What can hang from each mark:
benop: fote
tadop: lovel tebi vazin
fote: benop tebi
ritokul: nesum pedar
lovel: suluf vifima
vifima: lovel
darupam: nesum
tebi: fote tadop
divete: vazin
nesum: darupam ritokul vifima
vazin: divete tadop

Known rows, with every way that one mark hangs from another:
(benop (fote tebi)): [-1.942 -0.378 -2.029  1.443 -1.059 -2.807 -1.081  2.513 -0.901  1.315
  1.530  1.128  1.095  1.414  0.021 -0.279 -2.404 -1.104  0.281  1.665
  0.738 -0.976 -0.346  0.441]
(nesum darupam (ritokul pedar) vifima): [-0.585 -0.056 -1.427  0.713 -0.946 -0.879  0.858  5.202 -2.827  3.536
 -1.162  0.492  0.803  1.539 -0.987  0.196 -0.413 -0.703  2.303 -0.113
  2.342 -0.502  2.420 -1.011]
(ritokul (nesum darupam (vifima (lovel suluf))) pedar): [ 0.426 -0.450 -1.685  1.106  1.774 -1.696  1.632  5.455 -2.915  4.350
 -0.096  1.516  1.186  1.120  0.246  1.330  0.436 -2.179  1.122 -0.117
  3.024 -1.844  1.739  2.993]
(vifima (lovel suluf)): [ 0.051  0.118 -1.317 -0.605  0.186 -2.651 -1.327  2.434  0.236  0.704
  0.457  1.065  0.271 -0.242  0.048  1.035  0.318 -0.576  0.192  0.170
  1.371 -1.290  0.872  1.610]
(tadop (lovel suluf vifima) (tebi fote) (vazin divete)): [-3.811 -0.485 -2.867  3.379 -0.248  1.865 -3.874  1.092 -1.930 -0.180
  0.294  1.542  1.592  0.384  0.358 -1.392  0.093 -4.038  0.430 -0.676
  2.071 -3.748  1.348  1.370]
(nesum darupam ritokul): [-0.245  0.612 -1.795 -0.795 -1.638 -1.324  0.988  3.691 -0.642  2.092
 -0.129 -0.444 -0.864  0.800 -1.395  1.170 -0.288  0.476  1.451 -0.300
  1.801 -0.376  1.065 -1.808]
(nesum ritokul): [-0.342  0.357 -0.918 -1.064 -1.586 -1.686 -0.517  1.410 -0.121  0.392
 -0.222 -0.375 -0.705  0.766 -0.311  0.595 -0.337  0.084  1.124 -0.036
  1.062 -0.732  1.195 -0.820]
(nesum darupam (ritokul pedar) (vifima (lovel suluf))): [ 0.467  0.260 -1.940  0.169 -0.112 -2.782  0.936  6.729 -2.440  3.207
 -0.808  2.028  1.963  0.553 -1.609  1.289  0.352 -0.781  1.774 -0.228
  3.048 -1.307  2.549  0.307]
(divete (vazin tadop)): [-1.116  0.832 -0.801  0.123 -1.154 -1.493 -0.194  0.535 -0.223  1.516
  1.141 -0.565 -0.405  0.128  0.871 -0.837 -1.465 -0.472  1.871  1.438
  0.249 -0.260  0.895 -0.563]
(ritokul (nesum darupam (vifima lovel)) pedar): [ 0.029 -0.955 -1.574  1.327  1.398 -1.136  2.416  5.228 -3.013  3.706
  0.222  1.420  0.826  2.609  0.303  0.200 -0.976 -2.193  1.452  0.176
  2.507 -1.353  1.704  2.070]
(fote benop): [-1.659  0.109 -0.316  0.970 -0.751 -2.087 -1.595  2.605 -0.174  0.299
  0.471  0.100  0.098  0.516  0.487 -0.027 -1.483 -0.779  0.040  0.390
  1.454 -0.920  0.057 -0.131]
(ritokul (nesum vifima)): [-1.162 -0.491 -0.696  1.047 -0.494 -0.513 -0.905  1.007 -1.630  2.130
 -0.133  0.549  0.455  1.732  0.858 -0.274 -0.540 -1.384  0.808  0.554
  0.640 -1.675  0.931  2.597]
(fote benop (tebi tadop)): [-3.399 -0.217 -1.830  1.932 -0.698 -2.893 -3.438  4.040 -0.057 -1.222
  0.868  0.793  0.980  1.250  0.138 -1.718 -2.725 -1.796 -0.316  0.142
  1.347 -3.343 -1.410  0.793]
(tadop tebi (vazin divete)): [-2.874  0.068 -2.956  2.352 -0.871  1.440 -3.510  2.126 -0.653  0.026
  0.369  0.070 -1.090  0.676  0.945 -0.905 -1.796 -1.875 -0.169 -0.607
  2.673 -0.735  1.582  0.036]
(divete (vazin (tadop (lovel suluf vifima) tebi))): [-2.681  1.554 -1.484  1.532 -1.511  0.408 -1.879  0.879 -0.566  3.426
  0.957  1.454  0.983 -0.295  0.547 -0.397 -0.563 -3.866  1.895  1.225
  1.062 -2.567  1.696  1.242]
(nesum darupam (ritokul pedar) (vifima lovel)): [ 0.051 -0.298 -1.865  0.382 -0.545 -2.192  1.715  6.485 -2.498  2.586
 -0.448  1.962  1.577  2.024 -1.507  0.093 -0.977 -0.823  2.143  0.066
  2.654 -0.908  2.523 -0.578]
(ritokul pedar): [-0.653 -0.740 -0.269  0.337  0.850 -0.212 -0.484  1.663 -1.265  1.800
 -0.397 -1.043 -1.253  0.976  1.694  0.026 -0.388 -1.606  1.287 -0.105
  1.457 -0.023  1.620  0.309]
(divete (vazin (tadop lovel tebi))): [-3.165  0.347 -2.258  1.297 -1.141  1.428 -1.884  0.149 -0.549  1.921
  0.218  0.717 -1.552  0.916  0.785 -1.156 -1.204 -2.456  1.681  0.537
  0.378 -0.696  1.260 -0.449]
(darupam (nesum ritokul (vifima lovel))): [-1.486  0.100 -1.344 -0.736 -1.699 -2.885 -0.178  2.546 -0.518  0.978
  0.262  2.306  2.225  1.478 -1.424  0.162 -0.834 -0.005  1.288  1.045
  1.022 -2.344  2.224  0.087]
(vazin divete (tadop (lovel suluf) (tebi (fote benop)))): [-3.244 -2.146 -2.466  2.796 -0.086 -0.082 -2.435  1.883 -1.471 -2.883
 -0.809  1.275  0.140  0.017  0.830 -1.793 -1.005 -3.891 -1.311 -2.048
  1.469 -2.394  0.425 -0.111]
(tebi fote): [-1.430 -1.216 -1.244  0.457  0.441 -0.948 -1.773  0.208 -1.462 -0.773
 -0.212 -0.522 -0.070  0.961  0.902 -1.278 -0.249 -0.198  0.167  0.256
 -0.239 -1.295 -0.142  0.052]
(divete (vazin (tadop (lovel suluf vifima) (tebi fote)))): [-3.072  0.525 -1.853  2.025 -0.414  0.194 -2.256  0.117 -1.852  1.760
  0.718  1.447  1.827 -0.087  0.662 -1.707 -0.257 -3.445  1.381  1.221
  0.152 -3.379  0.788  0.983]
(tadop (lovel suluf vifima) (tebi (fote benop)) vazin): [-4.998  0.596 -2.067  3.488  0.912  0.420 -5.387  2.824 -1.996  0.911
  0.364  1.771  2.495 -0.047  0.334 -1.566 -0.053 -3.754 -0.286  0.528
  1.960 -4.382 -0.224  1.768]
(benop (fote (tebi (tadop vazin)))): [-4.249  0.166 -3.345  2.243  0.001 -1.973 -4.391  3.281 -1.251  0.615
  1.591  1.058  1.318  1.265  0.164 -1.632 -2.099 -1.412  0.471  1.569
  0.879 -2.814 -1.186  1.116]
(nesum darupam (ritokul pedar)): [ 0.097  0.055 -1.370 -0.376 -0.153 -0.832  1.929  4.326 -1.790  2.927
 -0.535 -0.931 -1.209  1.105 -0.341  1.206 -0.214 -0.535  1.960 -0.582
  2.645  0.000  1.862 -1.740]

Rows:
[-2.600 -1.801 -2.045  2.168 -0.797  0.896 -1.381  0.757 -1.549 -1.372
 -0.128  1.255  1.267  0.568  0.882 -2.016 -0.764 -5.041  0.018 -1.248
  0.728 -3.414  1.573  1.072] => (vazin divete (tadop (lovel suluf vifima) (tebi fote)))
[-4.386 -0.875 -2.175  2.260 -0.807 -1.229 -3.552  3.123 -0.060 -1.213
  0.309  1.543  0.348  1.902 -0.435 -1.690 -1.774 -2.919  0.571 -0.602
  0.986 -3.762 -1.166  0.736] => (fote benop (tebi (tadop lovel)))
[-2.935 -1.105 -1.363  1.656  0.497 -2.403 -3.616  1.895 -1.549 -2.332
 -0.048  0.343  1.057  0.921  0.776 -2.138 -1.156 -0.811 -0.465  0.019
  0.195 -3.294 -1.633  0.062] => (tebi (fote benop) tadop)
[-2.859 -0.646 -2.624  1.583 -0.904 -2.899 -2.714  2.636 -1.016  0.283
  1.283  1.351  1.227  1.623  0.169 -1.057 -2.274 -1.475  0.396  1.183
  0.323 -2.512 -1.098  0.831] => (benop (fote (tebi tadop)))
[-0.288  0.266 -2.387 -0.020 -2.050 -2.751  0.798  5.812 -1.407  1.790
  0.014  2.449  1.939  1.746 -2.632  0.116 -1.061  0.202  1.650  0.435
  1.810 -1.294  1.704 -0.610] => (nesum darupam ritokul (vifima lovel))
[-4.122 -0.662 -3.744  2.608 -0.715  0.537 -4.500  2.214 -0.036 -1.356
  0.212  1.182 -0.026  0.497 -0.484 -1.151 -0.066 -3.095  1.102 -1.807
  2.171 -3.907  0.270  1.518] => (fote (tebi (tadop (lovel suluf) (vazin divete))))
[-4.076 -0.070 -2.864  3.044 -1.360  0.119 -3.737  2.722 -0.173 -0.473
  1.336  1.736  2.187  0.821 -0.616 -1.439 -0.795 -4.529  1.697 -0.866
  2.302 -5.343  0.700  2.345] => (fote (tebi (tadop (lovel suluf vifima) (vazin divete))))
[-4.731  0.290 -2.420  4.066 -1.543 -1.257 -3.918  4.353 -0.204 -1.075
  1.773  2.384  3.211  0.564 -0.836 -1.527 -1.759 -4.778  0.971 -0.648
  3.146 -5.810  0.022  1.989] => (fote benop (tebi (tadop (lovel suluf vifima) (vazin divete))))
[-3.607 -1.626 -1.722  1.449  0.011  1.440 -1.879  0.658 -1.724 -0.308
 -0.114  0.682  0.722  1.825  1.106 -3.124 -1.294 -4.535  0.314  0.127
 -0.761 -3.003  0.636  0.940] => (vazin (tadop (lovel vifima) (tebi fote)))
[-0.081 -1.229 -0.695  1.113  1.423 -1.414  0.862  2.961 -2.418  2.056
  0.102  1.492  1.045  2.479  1.466 -0.307 -1.014 -2.577  1.129  0.433
  1.800 -1.675  1.870  3.016] => (ritokul (nesum (vifima lovel)) pedar)
[-3.955 -1.830 -1.711  2.017  0.379 -0.818 -3.683  0.927 -1.529 -2.372
 -0.607  1.110  0.433  1.645  0.171 -2.118 -0.243 -1.916  0.459 -0.776
 -0.114 -3.651 -1.339 -0.032] => (tebi (fote benop) (tadop lovel))
[-4.231 -0.113 -3.162  3.742 -1.683 -1.334 -3.216  2.867 -1.116  0.380
  2.173  2.924  3.466  0.970 -0.748 -0.844 -1.320 -4.450  1.667  0.386
  2.137 -5.020  0.376  1.977] => (benop (fote (tebi (tadop (lovel suluf vifima) (vazin divete)))))
[-1.863 -0.255 -0.292  0.012 -0.628 -1.016 -0.113  1.946 -1.963  2.731
 -0.862  0.259  1.074  1.267  0.169  0.337 -0.195 -0.919  2.003  0.548
  1.515 -1.531  3.027 -0.304] => (darupam (nesum (ritokul pedar) vifima))
[-3.751  0.242 -2.221  2.628  0.243 -0.813 -3.302  1.175 -1.793  0.237
 -0.003  1.501  0.658 -0.573  0.586 -1.455 -0.514 -2.301  0.057  0.404
  0.873 -2.443 -0.383 -0.209] => (divete (vazin (tadop (lovel suluf) (tebi (fote benop)))))
[ 0.107 -0.623 -1.050  0.578  1.746  0.269  2.578  3.107 -2.280  4.055
  0.151 -1.453 -1.991  1.712  1.494  1.282 -0.196 -1.941  1.230 -0.554
  2.496 -0.494  1.051  0.886] => (ritokul (nesum darupam) pedar)
[-3.894 -1.132 -0.848  2.486 -0.428 -1.221 -2.930  1.483 -1.634 -1.514
  0.500  1.668  2.617  1.881  0.088 -2.478 -0.954 -3.347  1.054  0.187
 -0.039 -5.095 -0.918  0.749] => (tebi (fote benop) (tadop (lovel vifima)))
[-2.580 -1.351 -1.653  1.912 -2.271  1.679 -0.259  1.329 -0.401 -0.329
  0.547  1.066  0.112  1.807  0.809 -1.791 -2.393 -5.422  0.933 -0.943
  1.089 -2.165  2.525  0.432] => (vazin divete (tadop (lovel vifima) tebi))
[-3.650 -1.045 -2.820  2.046 -0.925  1.752 -3.511  0.607 -0.356 -1.436
 -0.116  0.577 -1.115  1.482  0.084 -1.339 -0.147 -2.469  1.840 -1.653
  1.391 -2.612  1.090  0.105] => (tebi (tadop lovel (vazin divete)))
[-4.874 -0.456 -2.483  2.406  1.728 -0.438 -6.202  1.851 -1.652 -1.390
 -0.664  0.931  0.893 -0.267  0.132 -1.617  1.360 -1.848  0.243 -0.782
  0.899 -4.385 -1.463  1.167] => (tebi (fote benop) (tadop (lovel suluf) vazin))
[-4.737  0.588 -2.489  2.562  0.172 -1.955 -5.112  4.722 -0.277 -0.904
  1.152  0.533  1.120  0.830  0.107 -2.342 -2.481 -1.692 -0.158  0.470
  1.931 -3.690 -1.566  1.137] => (fote benop (tebi (tadop vazin)))
[-0.653 -0.738 -1.133  1.642  0.966  0.276  1.592  3.946 -3.330  4.612
 -0.458 -0.061 -0.054  2.070  0.837  0.277 -0.441 -2.045  1.627 -0.043
  2.258 -0.999  1.627  1.646] => (ritokul (nesum darupam vifima) pedar)
[-5.450  0.068 -2.098  3.650  0.477  1.005 -4.614  2.588 -2.088  0.221
  0.704  1.646  2.120  1.420  0.470 -2.686 -1.445 -3.747  0.095  0.852
  1.486 -3.925 -0.197  0.872] => (tadop (lovel vifima) (tebi (fote benop)) vazin)
